Each row was made from one path, in order. Every step used is in the known rows, and no mark comes twice. Write each row's path.
Known rows:
kitovi > rafof > vavo > zono > desem > mabul: [ 30.6  13.5  12.0 -28.4  20.0 -18.9  18.5  18.5  -8.7 -12.1 -13.5   9.8
   0.6 -20.5  15.2  25.1  23.7 -52.1 -43.0  10.2 -10.6 -26.2  -6.3]
kitovi > rafof > vavo > zafip > desem: [ 87.7  18.8 -22.7  -8.8  -1.8 -10.9  23.7  17.3   0.4  -1.0  70.4 -14.3
 -29.1  -8.6  42.7  35.2  29.3  14.6 -12.1   9.5  -9.5 -21.0   9.2]
kitovi > rafof > vavo > zono > desem > mabul > muka: [ 18.4  14.8  30.6 -32.3  20.6 -10.4  25.8  15.0  -1.6 -11.7 -29.2  19.3
   7.2 -14.8  18.9  44.9  11.8 -32.9 -72.5   5.0 -16.0   3.7 -29.5]
zafip > vavo > fulo > dozu: [-39.5 -14.6 -26.4  35.2   0.2  -7.8 -24.9  -5.4  49.3 -14.7  28.6  -7.5
 -11.5  -5.9   8.2 -28.4 -38.2  19.0  21.2 -56.3  -3.2  29.8  25.2]
zafip > desem > zono > vavo > rafof > kitovi: [ 23.7   0.2 -17.5 -15.7  29.8 -13.0 -28.9  -2.0 -47.3  -2.8 -11.5   8.2
 -18.5  19.0  24.1 -65.5   7.8  -2.8  -3.8  28.5  13.8  -0.1  19.7]
rafof > vavo > zafip > desem > mabul: [ 52.3  15.0  20.7   4.2 -18.5  10.4  21.6  26.2  25.7  -2.1  22.3 -13.3
 -23.2  -8.2  33.8 -19.1  -0.2   9.9  -2.3   2.7   0.8 -19.4   9.8]
kitovi > rafof > vavo > fulo > dozu: [ 10.9  10.7 -69.3  43.0  29.3 -31.5 -12.6 -10.3  60.9 -21.6  56.5  10.8
  -8.5 -11.2  20.4   5.1  10.9 -16.7  -5.1 -42.4   8.3  -0.7  -2.5]
muka > mabul > desem > zono > vavo > rafof: [-11.7   2.8  32.1 -16.1  -2.5 -11.1 -17.6 -26.5 -21.4  -6.0 -23.4 -15.2
  11.6  20.0 -15.2 -60.0  -3.2 -17.3  24.7  15.8  42.9  -2.3 -15.6]
dozu > fulo: [-26.8  -7.4 -36.8   0.5   4.7   4.7  -2.4 -15.4  31.1  -0.9  20.9  12.9
  13.7  10.5 -22.5  -6.0  -1.5   8.8  33.7   6.2   4.4   4.1  -7.7]
desem > mabul: [-22.0  11.2  21.3   2.8  17.4  -9.2   4.7  12.2  49.1 -10.9  -3.1  16.0
  22.0  -1.1  -2.4  -7.7 -11.2 -12.4 -12.3   9.7   5.3  -1.3 -49.9]
mabul > desem > zono > vavo > rafof: [ -6.6  -8.7  -7.5   4.4  -3.3 -13.8 -23.0 -30.8 -38.3   0.8 -24.6 -14.8
   2.8   4.1   4.5 -56.5  10.8   7.8  23.9   9.8  16.5 -16.0   7.4]
kitovi > rafof: [ 12.4  15.1 -22.1  -9.7  33.5 -29.1   7.8   3.3  23.3  -9.4  43.3  13.7
  15.3  -2.1   5.6  47.4  18.7  -6.6 -22.0  18.0  -5.0  -3.4 -52.8]
muka > mabul: [ -7.5  14.6  35.5  -3.6  12.9  -3.2   9.1   9.1  35.3  -7.7  23.4   1.2
  18.4  26.7 -27.5  30.1 -19.1 -16.5  12.8  11.0  31.1  17.1 -63.0]
zafip > vavo > fulo: [-18.7 -12.8  -8.2  15.3   1.2 -16.0  -8.9  -3.8  19.3 -12.1  22.2  -3.8
 -14.6  -2.6   8.7   3.8 -24.1   9.7 -12.0 -35.3 -15.1  14.0  16.3]
zafip > desem: [ 24.4   7.7   4.2  14.1  -0.7   7.0  10.7  24.9  18.5   3.5  12.3 -15.8
  -0.2  21.5   1.2  17.1  -3.0  18.4  19.9   5.9   3.0   4.1 -19.0]
zono > vavo > rafof > kitovi: [ 18.0 -10.8 -27.2  -5.7  49.5 -29.4 -27.2 -26.1 -39.1 -15.4  37.1  27.5
 -13.2  19.5  25.6 -32.1  15.5 -28.2  14.8  24.2  19.1  -3.2 -48.9]
dozu > fulo > vavo > zono: [-23.8 -18.9 -32.5 -11.9 -12.2  34.5 -15.9 -26.3 -20.6  23.3  16.7  24.3
  11.0 -20.8 -20.2 -12.0 -13.2  -4.0  32.6  -4.1 -21.3  -6.9  66.2]
kitovi > rafof > vavo: [ 34.2  20.6 -36.6   3.5  25.1 -37.3   9.7   5.7   3.8 -15.4  59.0  15.3
  -0.4 -15.8  22.9  64.7  14.5 -24.2 -33.8  -0.7  -2.1 -21.2 -44.0]
vavo > zono > desem: [ 14.7 -12.5  21.7   0.9  -2.1  14.4   9.7  11.5 -27.2  12.5 -25.2 -17.0
   0.4  18.7 -20.6  43.6  10.9  -3.6  24.7   8.6  -5.4   0.3   7.1]
muka > mabul > desem: [  7.5  15.0  45.2   0.8 -12.4   2.7  15.9   6.0  35.3  -8.2  21.5 -30.6
  33.9  36.3 -16.7  15.9  -7.0  -4.4  50.7  15.8  50.6   0.5 -61.2]
kitovi > rafof > vavo > fulo: [ 29.5  12.5 -50.7  23.7  31.4 -39.4   2.7  -8.5  31.9 -18.7  48.8  13.2
 -12.7  -7.1  20.3  39.9  26.5 -28.4 -38.3 -21.1  -1.9 -16.6 -13.1]
vavo > zono: [ 19.6  -6.4  18.0  17.2  10.0   7.9  -2.6   1.6  -4.8   9.0   2.5   7.2
  -2.1   4.4  -1.9  53.2 -12.6   0.9   2.2   4.9  -5.6   3.4   1.5]
zono > vavo > zafip > desem > mabul > muka: [  3.8  12.0  30.1  -5.3 -27.8  13.5  15.5   4.7  17.6  -0.6 -19.5  12.0
 -26.9   5.6  21.3 -38.4  -3.8  43.9 -36.1  13.8   4.1  28.6 -35.9]

Which path is each row?
[-27.4   5.1  23.9 -13.8   6.9  -1.4  17.5  22.9  25.9  -7.5 -31.2  -9.8
  23.6  12.4 -20.6 -18.9  11.3 -13.7  10.6  14.8   6.3  -4.2 -44.3] => zono > desem > mabul
[  5.0  -0.2  -8.0  15.5 -58.1   3.8  -5.5 -18.6 -31.0  12.4 -11.1 -27.6
 -10.1  -2.8   3.9 -24.2  20.7  56.2  20.2  21.2  23.4 -15.6  21.7] => mabul > desem > zono > vavo > zafip
[-26.4  -6.5 -36.5  58.5  15.2   0.3 -19.2 -10.0  75.7  -7.3  18.8  -1.9
   1.7  14.6 -10.1 -22.4  -9.0  12.9  39.8 -38.5  16.4  22.4   0.4] => vavo > fulo > dozu
[ -4.7  -2.8 -50.1  69.7   7.0  -7.7 -18.2  -8.0  56.1 -11.7  34.3  -0.9
 -13.4   0.8   6.5  -5.1 -11.5  -4.8  28.5 -54.8  17.2   6.4   8.4] => rafof > vavo > fulo > dozu
[-40.2   6.5  42.0 -17.6   6.0   6.1  24.9  18.9  35.7  -7.1 -45.2  -1.1
  28.1  16.3 -17.1   0.3  -2.5   6.3 -19.8   9.8   1.4  27.7 -65.6] => zono > desem > mabul > muka
[-15.4   5.0 -32.1  35.9 -22.8  -4.0 -15.1  -1.9  -0.9   3.9 -50.3  -2.9
 -32.4  12.3  -9.8 -42.6   6.8  24.2 -27.6 -12.9   9.0   9.2  43.0] => zafip > desem > zono > vavo > fulo
[-62.3 -15.1  14.0 -46.8 -15.6  47.8   6.1 -11.6  -3.6  18.0 -51.0  22.8
  29.0 -15.5 -30.4 -47.2 -12.3  -6.7   1.2   0.9 -24.6  18.1  40.1] => dozu > fulo > vavo > zono > desem > mabul > muka
[-28.0  -0.9 -29.5  44.4 -36.3 -11.3 -17.8 -25.9   0.0  -0.4 -43.3 -17.5
  -4.9  11.6  -8.6 -37.1  17.7  25.5   1.1  -9.3  31.0  -8.8  24.2] => mabul > desem > zono > vavo > fulo
[  7.3 -13.3  28.6  -5.8  -4.3   0.3  -8.6   6.7 -31.1   1.2  13.8   2.1
 -14.8 -15.9  15.7  45.9 -40.3   5.6 -17.1 -14.1 -26.9  10.5  26.0] => zafip > vavo > zono
[ 51.0   5.6 -12.8 -13.3  13.3 -16.3  16.6  13.1 -40.9  -2.1  11.5  -4.2
 -10.3  -8.1   9.8  70.8  30.6 -34.8 -18.8   4.2 -12.9 -22.6   3.6] => kitovi > rafof > vavo > zono > desem
[ -4.8  -3.2  45.5 -13.8   5.0  13.0  12.9  19.0   2.9   1.9 -51.4  -4.9
  11.3   5.4 -14.7  -0.5   4.0 -21.5   0.8  13.9  -5.3  -3.6  -3.3] => vavo > zono > desem > mabul
[ 60.7  13.1 -29.2  -5.3   9.8 -24.4  15.2  -1.7  -0.7  -5.6  80.2   3.7
 -17.9 -20.4  33.9  52.8  28.7   3.3 -21.1   9.0  -8.6 -23.4 -13.2] => kitovi > rafof > vavo > zafip
[ 30.8   5.4  15.4  -1.0 -24.7  24.6   8.4  21.9   6.7  20.5  -6.1 -30.6
 -12.8   4.1   0.2  -5.7   3.3  58.4   5.7  18.1  -6.9   2.6  57.7] => vavo > zafip > desem > zono
[-36.9  -5.0  47.0 -29.3  -9.4  37.4  11.2   6.6 -16.7  16.7 -50.2  11.1
  24.3 -14.5 -14.1  -4.9 -14.1  -8.9 -20.8  -1.6 -24.1  16.6   6.7] => fulo > vavo > zono > desem > mabul > muka
[-31.8  -9.8  74.7 -40.6  -9.3  12.8  12.7  20.7 -12.5  -5.2 -55.5   0.2
   4.2  -9.4   5.8   9.8 -37.3   4.7 -45.3  -9.4 -28.5  34.7  -0.4] => zafip > vavo > zono > desem > mabul > muka
[ -2.6 -16.2 -12.7 -13.9  33.2   7.4 -16.7 -21.6 -24.5  10.3  46.4   8.7
  14.7 -13.5   0.5 -28.4  -7.6 -21.5  34.9  -8.5 -24.0 -10.9   7.1] => fulo > vavo > rafof
[-30.2 -24.3 -28.1 -27.7 -23.0  41.2  -3.2 -15.3 -43.6  26.5 -10.7  -0.6
  12.4  -7.4 -37.8 -23.8   7.9  -5.9  55.5   1.0 -20.5 -10.2  72.4] => dozu > fulo > vavo > zono > desem
[-17.5  -1.8  65.5 -19.0   6.1  21.3  19.3  15.0  12.2   2.1 -65.6   4.3
  17.5  10.3 -12.3  17.0  -7.3  -0.3 -28.2   9.9  -9.3  28.3 -25.5] => vavo > zono > desem > mabul > muka
[-12.2  13.1 -17.8  15.8 -28.2  -3.0  -9.3  11.7 -26.6   8.2 -40.2  -1.7
 -18.7   5.6  -8.1 -17.7  -5.2  26.9 -24.3   7.5  10.0   5.1  12.5] => zafip > desem > zono > vavo
[ 48.8   0.8  -9.5  21.4 -12.8  -1.7  11.2  -0.5  -6.9   2.3  58.7  -9.4
 -22.8  -8.4  21.3  41.8   5.0  15.8  12.5  -3.7  -0.3 -16.5  -2.3] => rafof > vavo > zafip
[-49.4 -17.4  -4.5 -43.5 -16.4  40.1  -0.7  -8.4 -11.5  16.4 -36.1  12.7
  23.3 -19.7 -33.8 -67.6   2.5 -25.2  31.9   6.0 -19.1 -13.5  62.6] => dozu > fulo > vavo > zono > desem > mabul
[  1.3  -9.3   0.6   4.2  -5.8  25.2 -10.6  -6.0 -35.5  23.5  18.1  13.1
   6.9 -21.6  -5.1  29.8 -18.3  -7.5   9.2  -6.5 -21.7  -7.7  31.5] => fulo > vavo > zono
[-20.5  -9.4 -15.5   0.2  21.3 -19.5 -29.0 -28.3 -40.6   1.1 -21.4  16.2
 -11.7  -6.1  -6.3 -41.2  -2.1  -4.9 -15.7   4.3  -2.5   1.0   6.1] => desem > zono > vavo > rafof
[-23.1   6.6 -15.7  24.1 -41.6 -10.3 -11.0 -11.6 -26.9   2.7 -33.6 -16.4
   7.2   3.1  -7.2 -14.0   6.9  28.5   6.7  12.1  29.7 -13.4  -8.9] => mabul > desem > zono > vavo
[  1.0 -20.3  31.5 -22.0 -16.8   6.9   4.7  16.1 -54.6   4.0 -14.3 -23.3
 -12.4  -2.5  -3.5  34.4 -18.4   2.8   6.7 -10.8 -25.5   7.4  32.0] => zafip > vavo > zono > desem
